Each row comes from the steps of one path. Every step used is in the known rows, and no mark comes twice. Write the path behind each row, first mark first.
In the rows, 128 means zero.
Known rows:
R B Z: [158 134 144 150 147 101 108 121 120  85 116 113 131 169 119 132 167 137
 133 131 101 116 151 108 140 179  98 123 124 172 117 127 142  87 111 131
 151 128 157 123 130 121 130 109  97 196 109]
C A L P: [138  86  94 110 111  87 126 124 106  78 154 131 125 134 114 139 154 106
 163 132 173 167 108 135 112 213  77 112  73 177 133 113 133 156 111 186
 162 155 169 150 178  85 134 143 173 139 142]
M N C A L: [139  78 100 121 115  89 139 144  71 123 158 137 108 119 100 135 128 136
 166 101 125 151 122 131  99 205  37 118  54 178 129  97 160 120  91 175
 135 149 132 155 200  79 124 150 129 172 142]
N C A L P F: [194 116  90 115  97 101 120 141 137  74 171 135 123 119 103 132 156 114
 179 107 179 188 101 171 114 197  32 140  41 150 124  75 147 129 122 210
 131 128 177 133 174  78 146 128 185 164 145]
H L P F K: [155 179 111 116 141 101 150 110 156  63 150 111 189 175 139 109 171 122
 131 111 151 159 159 137 161 146  83 175  63 139 148 118 134 129 132 174
 112 126 171  93 155 100 143 130 174 126 149]
H L P: [155 164 108 154 109 124 135 124 135  75 147 123 148 163 146 125 169 110
 143 110 167 146 139 140 146 181 122 143 102 161 137 120 105 164 133 191
 130 141 133 159 136 109 139 142 182  92 152]
J V H L: [148 150 110 199 138 132 138 118 108 113 141 147 151 182 143 105 125 156
 100  97  98 107 186 159 127 158 133 141 127 153 143 163  87 132 102 132
  80 163 125 131 131 106 108 162 131 127 128]
V H L A C: [159 117 126 157 126 106 135 116 118 120 144 105 177 149 134 155 109 146
 102  71 123 142 145 145 143 191 142 153 100 158 100 136  87 127 120 184
 115 171 142 154 140  91 119 142 157  73 140]
H V J: [ 89  93 106 168 119  97  76 168 105  83 138 113 149  74 117 125 179 157
 105 119 154 117 179 149 136 140  77 118 131 154 153 135 127 122 126 146
  95 166 101 128 170 157 154 111 156 104 156]
N C A L: [152  56  95 132 121  90 125 137  88 117 156 122 118 124  94 151 132 131
 163 101 135 145 120 136  87 198  40 140  65 177 136 103 148 122  88 183
 136 138 140 154 179  78 128 141 144 154 146]
H L A C N M T: [111 150 142 138 154  96  96 141 115 162 137 110 152 147 143 169 139 172
 148  98 120 132 148  97 172 137  94 163  99 199 143 152  68 128 108 205
 147 125  93 138 155  59 135 140 137  81 130]
M T R B Z: [135 167 151 164 161  99  92 142 111  72 123 122 125 168 132 152 161 135
 146  97 123 115 159 100 146 164  98 132 149 198 127 132 127  53 106 158
 168 126 148 108 165 102 125 113  71 185  98]
J V H L P: [153 159 101 177 124 125 134 116 118  83 142 142 155 176 152 116 154 131
 123 117 148 131 161 154 130 175 132 116 119 159 143 134  96 163 121 170
 107 162 149 142 144  98 125 161 165 121 133]
F K: [ 97 131 128 116 174  90 142 104 127  99 133 101 175 163 130 130 157 137
 105 129 104 119 169  99 146 125 101 154 110 155 151 139 138 125 115 130
 115 140 158  91 156 106 125 130 126 119 143]
M T R B: [ 84 202 121 161 161  89 129 123 110  76 128 130 136 142 155 149 174 117
 143  74 122 132 134  91 155 140 111 139 180 186 121 147 107  74  69 187
 175 146 145 107 167 120 118 136  72 151 123]
A L P X: [135  77 108  95 128 108  96 115 134  80 159 157 186 132 118  96 158 105
 168 124 157 163 103 123 146 230  49 117  75 122  93 133 151 152 114 184
 136 138 174 148 161  92 120 169 187 133 146]
A C N: [114 103 152 105 163  79 106 154  93 148 128 119 138 124 145 141 126 154
 129 139 120 125 150  99 138 157  96 167  96 199  58 128 142 120 101 148
 127 145 119 133 149 106 126 125 144 106 160]
K F P L H V J: [ 77  49 103 182 120 106  80 189 113  42 135  74 118  88 144 125 200 174
 114 107 163 122 189 147 140 183  79 127 135 159 150 132 135 127 102 173
 100 171 118 141 171 162 174 120 170 121 192]
N M: [141 153 120 174 158 111 114 106 125 127 135 102 118 140 104 129 175 152
 141 117  85 115 112 123 131 128  84 138 119 168 147 135  98 118 132 153
 138 123 148 135 120  97 140 128 126 111 131]
A L P: [133 108  92 126 116  94 124 115 105  85 153 119 151 127 133 131 165 109
 152 144 151 174 112 129 128 186  79 104  84 164 127 117 121 154 114 175
 147 134 158 152 164 104 136 159 185 110 136]
F P L A C N M: [149  99 144 122 152  75 122 116 129 139 129  75 131 138 127 143 177 157
 162 130 102 129 105  94 141 173  78 171  71 192 105 115 121 133 131 169
 154 127 146 147 136  77 150 125 143 117 157]
P L: [125 110 127 133 137 113 128 141 161  93 157 107 138 168 125 120 175 121
 100 177 128 149 133 111 100 177  81 151 103 155 121 128 141 156 135 130
 121 139 123 141 167 117 128 168 135 113 162]
X P: [140 133 145 160 138 106 102 100 118  60 119 119 121 176 116 140 150 107
 125 115 137 130 137 133 126 175 105 143 120 151 137 121 135 143 103 115
 109 116 109  98 117 103 132 133 152 156 163]
P L H V J: [ 70  84 103 189 119 109  71 192 127  62 135  96 143  86 130 131 196 169
  97 123 171 120 186 150 117 172  68 130 126 161 164 138 129 138 106 158
  90 194 106 129 199 155 162 142 169  99 175]
X P L A: [159 111 144 136 111 115 131  96 166  68 143  99 141 163  98 156 166 100
 110 136 155 157 101 137 130 248 104 162  90 136 140 107 121 176 119 141
 124 144 130 117 166  78 117 151 155 150 158]
M T R: [ 84 181 130 164 171 109  95 159 118  84 154 140 128 126 140 162 138 129
 137  70 144 131 152 110 146 121 108 145 168 196 141 147  94  80 116 179
 143 139 122  99 187  88 114 138  94 108 128]
R T M N C: [142 169 104 155  96 120 123 161 103 106 151 148 122 118 133 136 154 139
 140 103 137 113 152 106 123 158  54 133 131 168 123  60 177 137 102 198
 112 142  99 149 215 103 132 135 111 157 126]
T M N C A: [149 129 122 124 114 107 127 167 108  98 152 166  81 131  98 148 144 128
 154  89 151 111 131 136 108 188  62 143 108 182 130  72 174 138 104 194
 146 173 125 136 212  80 125 110  96 182 150]
J V H L P F: [192 174 100 160 115 128 127 129 149  74 160 154 149 160 135 100 149 131
 135 112 156 166 146 185 144 165  95 135  87 136 131 121 110 137 128 167
  94 146 168 114 142 102 130 147 176 157 132]
R T M: [126 137 102 158  91 112  96 149 138  63 149 149 140 134 127 140 153 119
 108 122 168 114 158 120 133 157  80 178 170 162 134 129 151 144 107 174
 145 157 117 128 189 119 130 118 138 114 122]
X P F K: [140 156 135 119 157  89 127  95 144  56 131 107 169 184 123 120 157 119
 119 114 137 148 157 135 149 147  74 176  76 133 149 115 154 117 112 124
 101 113 160  57 146  97 137 123 154 162 154]
C N M: [127 154 143 147 171  96 111 121 105 146 125 106 109 136 105 126 175 163
 158 133  93 104 119 109 138 148  71 161  96 188 121 135 110 115 116 153
 144 120 134 129 133  84 132 116 126 128 143]
J V: [142  97 115 158 144 129 109 120 122 139 141 150 122 128 136 132 138 141
 109 138  87 122 143 129 145 112 119 117 152 163 139 139 121 151 110 101
  90 158 137 103 139 126 103 163 111 167 117]
M N C: [139 162 119 146 128 119 140 148  97 134 147 133 117 117 125 129 149 147
 148 107 104 126 142 109 122 143  68 108 106 164 115  67 156 130 111 180
  95 128 107 149 183  98 130 144 109 166 140]
N M T R B Z: [145 184 148 180 171  98  92 128 109  83 118 113 119 168 126 153 178 145
 157  89 113 106 146  98 142 149  89 129 146 204 140 133 114  46 110 167
 180 118 155 112 157  95 133 116  67 184  94]
Z B: [158 137 123 140 140 101 113 122 126 122 159 115 138 108 140 113 150 113
 128 166 119  92 140  92 151 148 127 124 137 150 145 115 112  82 137 145
 119 116 163 130 125 105 126 111 126 134 174]
L A C N M T: [ 95 137 147 121 164  86  86 141 114 162 136 108 146 130 131 175 139 171
 146 117 113 137 140  87 166 131  88 143 108 201 136 146  78 124 109 194
 152 130 109 124 165  54 133 132 125  95 127]
T M N C: [145 171 111 155 112 118 127 159  96 113 152 148 116 116 132 138 161 138
 143 104 114 118 138 121 126 153  57 125 132 167 116  61 162 139 100 188
 121 137 105 151 206 107 127 134 104 146 138]
N M T: [ 87 153 125 152 164 106  82 135 129 138 143 115 135 146 130 156 157 161
 145 125 100 130 149  96 149  97  83 123 134 180 170 158  79 121 116 174
 145 114 110 123 145  77 139 142 117 100 123]
F P L H V: [ 92  58  97 173 122 109 104 155 152  91 126 112 122 109 145 126 197 154
 133  97 176 131 159 133 130 181  91 140 116 166 146 142 127 175  83 144
  90 161 131 133 146 149 181 156 168 135 186]

Write each row's path:
[ 98 128 147 119 160  87  94 146 133 159 141 103 148 143 138 169 154 169
 138 140 121 142 137  85 147 145  77 152  93 197 135 141  87 137 115 195
 155 129 104 133 179  56 134 154 128  92 137] : P L A C N M T
[103 184 127 129 117 112 122 155 101  93 149 178 114 123 138 107 157 131
 118 130 110 134 137 126 156 154  84 119 142 161 101 117 149 136 104 136
 146 167 114 128 215 130 112 135 102 137 128] : T M N
[ 76  83 112 199 114 106  62 173 123  42 124  93 135 105 130 133 198 156
  97 112 185 123 185 156 115 185  69 134 122 155 173 130 137 145 100 149
  82 186  94 114 190 152 168 147 176 115 189] : X P L H V J
[165 140 119 176 121 135 148  97 129 109 148 137 161 155 111 138 124 143
 105  81 115 121 145 168 157 215 141 148 115 139 150 149  70 145 113 150
  96 179 145 129 149  78  97 141 142 142 120] : J V H L A
[136 167 118 188 140 120 143 124 111  90 144 129 160 187 129 105 130 149
 108  96 117 116 187 155 121 186 120 154 114 150 139 165  88 116 110 152
  98 152 124 149 128 100 121 139 146 101 146] : V H L
[135 136 148 143 172  83 107 122  98 160 124  96 125 132 127 137 161 171
 148 122  93 113 121 105 133 133  80 161  91 203  96 130 114 113 112 167
 148 129 134 140 132  89 138 126 130  95 147] : A C N M
[ 85 138 146 126 174  83  79 151 106 162 135 112 136 141 147 161 142 178
 145 130 106 127 158  80 154 100  81 142 116 206 130 152  92 118 107 182
 151 122  99 127 156  72 139 141 123  91 133] : A C N M T
[ 95 201 126 180 177 108  92 145 117  96 146 124 120 129 131 161 158 140
 155  65 125 119 134 111 146 105  96 149 159 202 157 145  80  70 126 188
 159 128 129 106 178  78 123 139  88 101 122] : N M T R
[156 156 125 164 118 125 151 104 133  92 149 123 163 154  98 135 126 135
 112  80 126 127 146 165 151 237 135 157 101 135 143 148  68 138 114 171
 110 169 145 141 149  69 107 123 151 115 132] : V H L A
[ 86  62 100 159 135 112 101 156 112  86 139 116 109 117 112 153 138 154
 144  84 141 141 138 145 111 214  76 149  90 180 151 154 120 125  57 171
 130 193 163 125 187  94 130 155 167 138 162] : C A L H
[ 99  87 109 198 124 118  93 143 141  78 116 120 117 127 136 130 194 147
 109  95 199 130 153 152 113 201  88 145 114 165 145 135 125 185  73 137
  83 160 109 120 158 142 166 175 173 138 189] : X P L H V
[ 65  87 100 194 120 110  63 181 113  70 130 105 142  72 125 136 182 174
 108  99 162 111 191 156 135 155  80 125 139 160 167 142 121 124  98 158
  89 197 114 120 183 158 160 124 168 104 167] : L H V J
[162  91 122 129 132 109 120 145 123 108 149 129  91 137  81 168 135 131
 158  90 154 108 134 133  95 186  77 153 102 179 144  87 159 133 115 195
 127 154 139 136 164  71 132 104 118 169 158] : N C A
[143  86  95 128 103  88 130 150  74 107 161 152 108 116 104 139 135 127
 162  99 135 143 116 140 101 205  27 134  76 181 128  90 161 131  83 185
 158 157 128 155 223  84 122 142 125 158 137] : T M N C A L
[ 88 105 118 173 141 133 108 163 162  76 140  94 124 148 138 139 177 150
 106 136 138 139 151 124 108 193  93 157 118 163 140 143 126 155  89 156
 108 181 143 128 180 119 137 176 157 110 175] : P L H
[165 121  99  97 136  82 145 118 133  71 156 109 166 153 115 133 161 122
 157 107 170 165 135 138 123 170  39 157  39 154 152  84 164 126 119 196
 125 127 190  98 190  70 145 127 165 163 145] : N C A L P F K
[133 152 122 107 164  96 136 116 150  82 148 110 178 156 120 114 159 135
 117 124 119 149 158 128 156 125  70 168  79 138 143 127 146 109 126 138
 107 127 175  72 153 104 133 121 146 141 141] : P F K
[145 115 155 111 142  90 132 139 105 147 133 112 154 129 136 153 122 148
 130 104 133 132 139 119 162 200 115 188  76 190  72 128 114 136 106 173
 129 158 111 143 152  87 116 123 156  99 157] : H L A C N
[ 91  79 100 183 128 123  98 160 147 104 128 123 120 105 135 129 192 159
 109 104 185 132 155 144 115 183  89 144 117 167 138 143 118 176  79 147
  86 172 122 131 166 149 162 171 165 117 179] : P L H V
[169 132  92 118 108 103 117 131 142  70 168 132 149 121 117 112 162 114
 157 135 160 201 105 163 138 178  46 128  52 139 115 108 128 128 126 176
 127 120 177 125 162 104 142 141 195 139 137] : A L P F
[155 167 106 135 150 104 151 101 142  74 146 132 190 188 146 101 153 139
 115 117 139 147 176 149 149 142  95 145  78 139 157 128 126 130 123 153
  93 146 186  79 163  92 127 148 159 152 131] : J V H L P F K
[135 122 153 123 149  85 131 136  94 138 130 118 158 141 132 142 111 161
 121 106 129 123 157 128 146 217 117 174  80 187  70 138 103 121  98 171
 121 168 129 141 156  72 114 123 153 104 154] : V H L A C N
[140  45 136  91 154 114 105 120 138  68 151 127 140 143 123  95 155 125
 175 100 113 125 135 112 189 207  84 136 123 117  79 138 162 121 111 169
 131 105 170 141  96 107 133 111 148 178 169] : K F P X
[162 148 143 153 150  95 128 115 107 160 129  91 136 141 121 146 157 164
 150  94 106 116 113 122 154 170  95 186  76 193 105 129  91 122 121 185
 145 138 128 152 129  75 132 126 146  91 145] : H L A C N M
[160  83 141 131 122  95 118 110 144  99 140  89 158 153 133 168 140 115
  99 118 143 164 110 126 123 205 118 155  84 159  97 104 124 159 125 162
 123 152 128 138 153  95 129 163 157 100 161] : X P L A C
[151  81 131 120 122  99 126 125 150 119 152  93 166 132 132 163 138 127
  97 124 130 165 113 118 131 188 116 150  91 160  90 115 120 152 136 171
 127 162 142 149 166 102 121 161 151  86 151] : P L A C
[118 117 116 175 164 117 114 116 102 119 136 157 140 155 123 114 123 166
  93 138  83 108 172 143 107 149 125  88 151 151 135 156 107 125 100 102
  86 172 166 104 152  99  99 158 107 166 115] : J V H
[141  81  86 128  88  89 125 154  81  99 159 149 114 116 107 138 129 129
 160  96 161 142 132 126  96 208  28 140  76 181 135  92 177 126  85 199
 145 160 120 153 228  79 130 145 131 171 130] : R T M N C A L
[145 134 146 136 161  87 115 114 106 158 126  93 129 124 109 151 159 166
 150 114 100 118 106 112 148 161  88 166  87 195  99 125 101 120 120 177
 149 137 142 139 140  75 132 119 136 105 140] : L A C N M
[131  91 159  95 148  82 123 144 121 141 137 105 148 126 130 150 138 144
 119 149 135 144 125 104 136 207  96 175  75 188  63 118 133 145 111 160
 131 158 124 141 176  87 117 136 147 114 163] : P L A C N
[131  98 157  96 150  82 119 139 105 148 132 115 144 114 125 158 121 150
 131 126 128 134 130 111 154 192 111 170  88 192  63 125 125 133 103 165
 134 159 130 129 162  83 114 116 149 116 153] : L A C N
[140 116 143 149 130 108 120 116 152  59 136 104 129 198 130 121 177 100
 104 164 144 150 131 123  92 202  82 156  99 149 133 113 149 168 120 117
 113 121 103 122 150 109 134 172 149 142 177] : X P L
[ 79  88  93 179 137 116 104 147 109  95 138 103 134 113 134 142 147 155
 134 103 118 145 143 135 124 189  78 138 104 167 139 156 107 127  53 162
 116 172 156 133 170 115 132 171 172 108 155] : A L H
[138 188 162 162 179  88  91 139  98  93 110 116 114 166 129 148 176 156
 166 101 114 100 150  91 145 166  81 145 131 217 122 134 122  44 103 166
 182 118 146 109 164  85 129 106  67 192  99] : C N M T R B Z
[163  47 132 114 129  95 137 125 135  99 150  67 139 140 145 160 144 133
 114 113 123 165 118 120 155 195 127 147 101 161  76 108 126 142 132 186
 140 135 152 163 137 106 135 137 152 107 166] : K F P L A C
[146  81 127 106 111 102 145 110 180  77 158  90 148 135 110 152 171 109
 135 138 128 156 108 116 147 222 105 149  95 139 136 115 120 166 134 148
 128 145 156 135 153  88 133 128 149 153 152] : F P L A
[158 129 157 141 153  83 113 104 118 129 118  84 124 162 117 146 174 151
 141 129 125 131  99 115 125 197  77 177  69 190 107 109 118 143 117 163
 146 124 124 135 147  69 138 143 145 118 161] : X P L A C N M
[143 123 115 124  99 107 123 169 112  95 150 160  88 132 100 147 138 133
 152  87 177 109 146 126 104 192  61 148 112 181 142  74 189 138 106 208
 136 176 119 135 217  73 132 112 104 194 139] : R T M N C A
[181 140  96 103  98 100 130 149 121  79 170 149 117 114 107 114 155 121
 182 113 174 194 104 163 124 201  25 117  32 152 118  68 158 129 118 207
 127 137 172 130 198  80 142 138 171 186 139] : M N C A L P F
[ 69  46  93 177 115  93  71 186  95  69 135 112 131  66 112 141 170 173
 122  91 176 124 177 164 120 187  61 126 105 169 174 146 128 118  88 170
 107 208 122 129 203 140 157 126 174 120 166] : C A L H V J
[153 155 143 161 162  91 129 111  96 150 125  97 141 151 117 134 145 178
 140  94 104 108 132 130 137 186  95 171  80 190 109 139  83 112 115 184
 137 148 141 151 138  62 128 126 142  92 140] : V H L A C N M
[149 115  92 119  90  91 125 143  88  79 157 154 118 124 124 140 165 108
 174 113 180 162 103 140 107 216  49 108  78 181 127  72 160 163  99 214
 170 160 148 162 226  82 132 145 154 147 141] : T M N C A L P
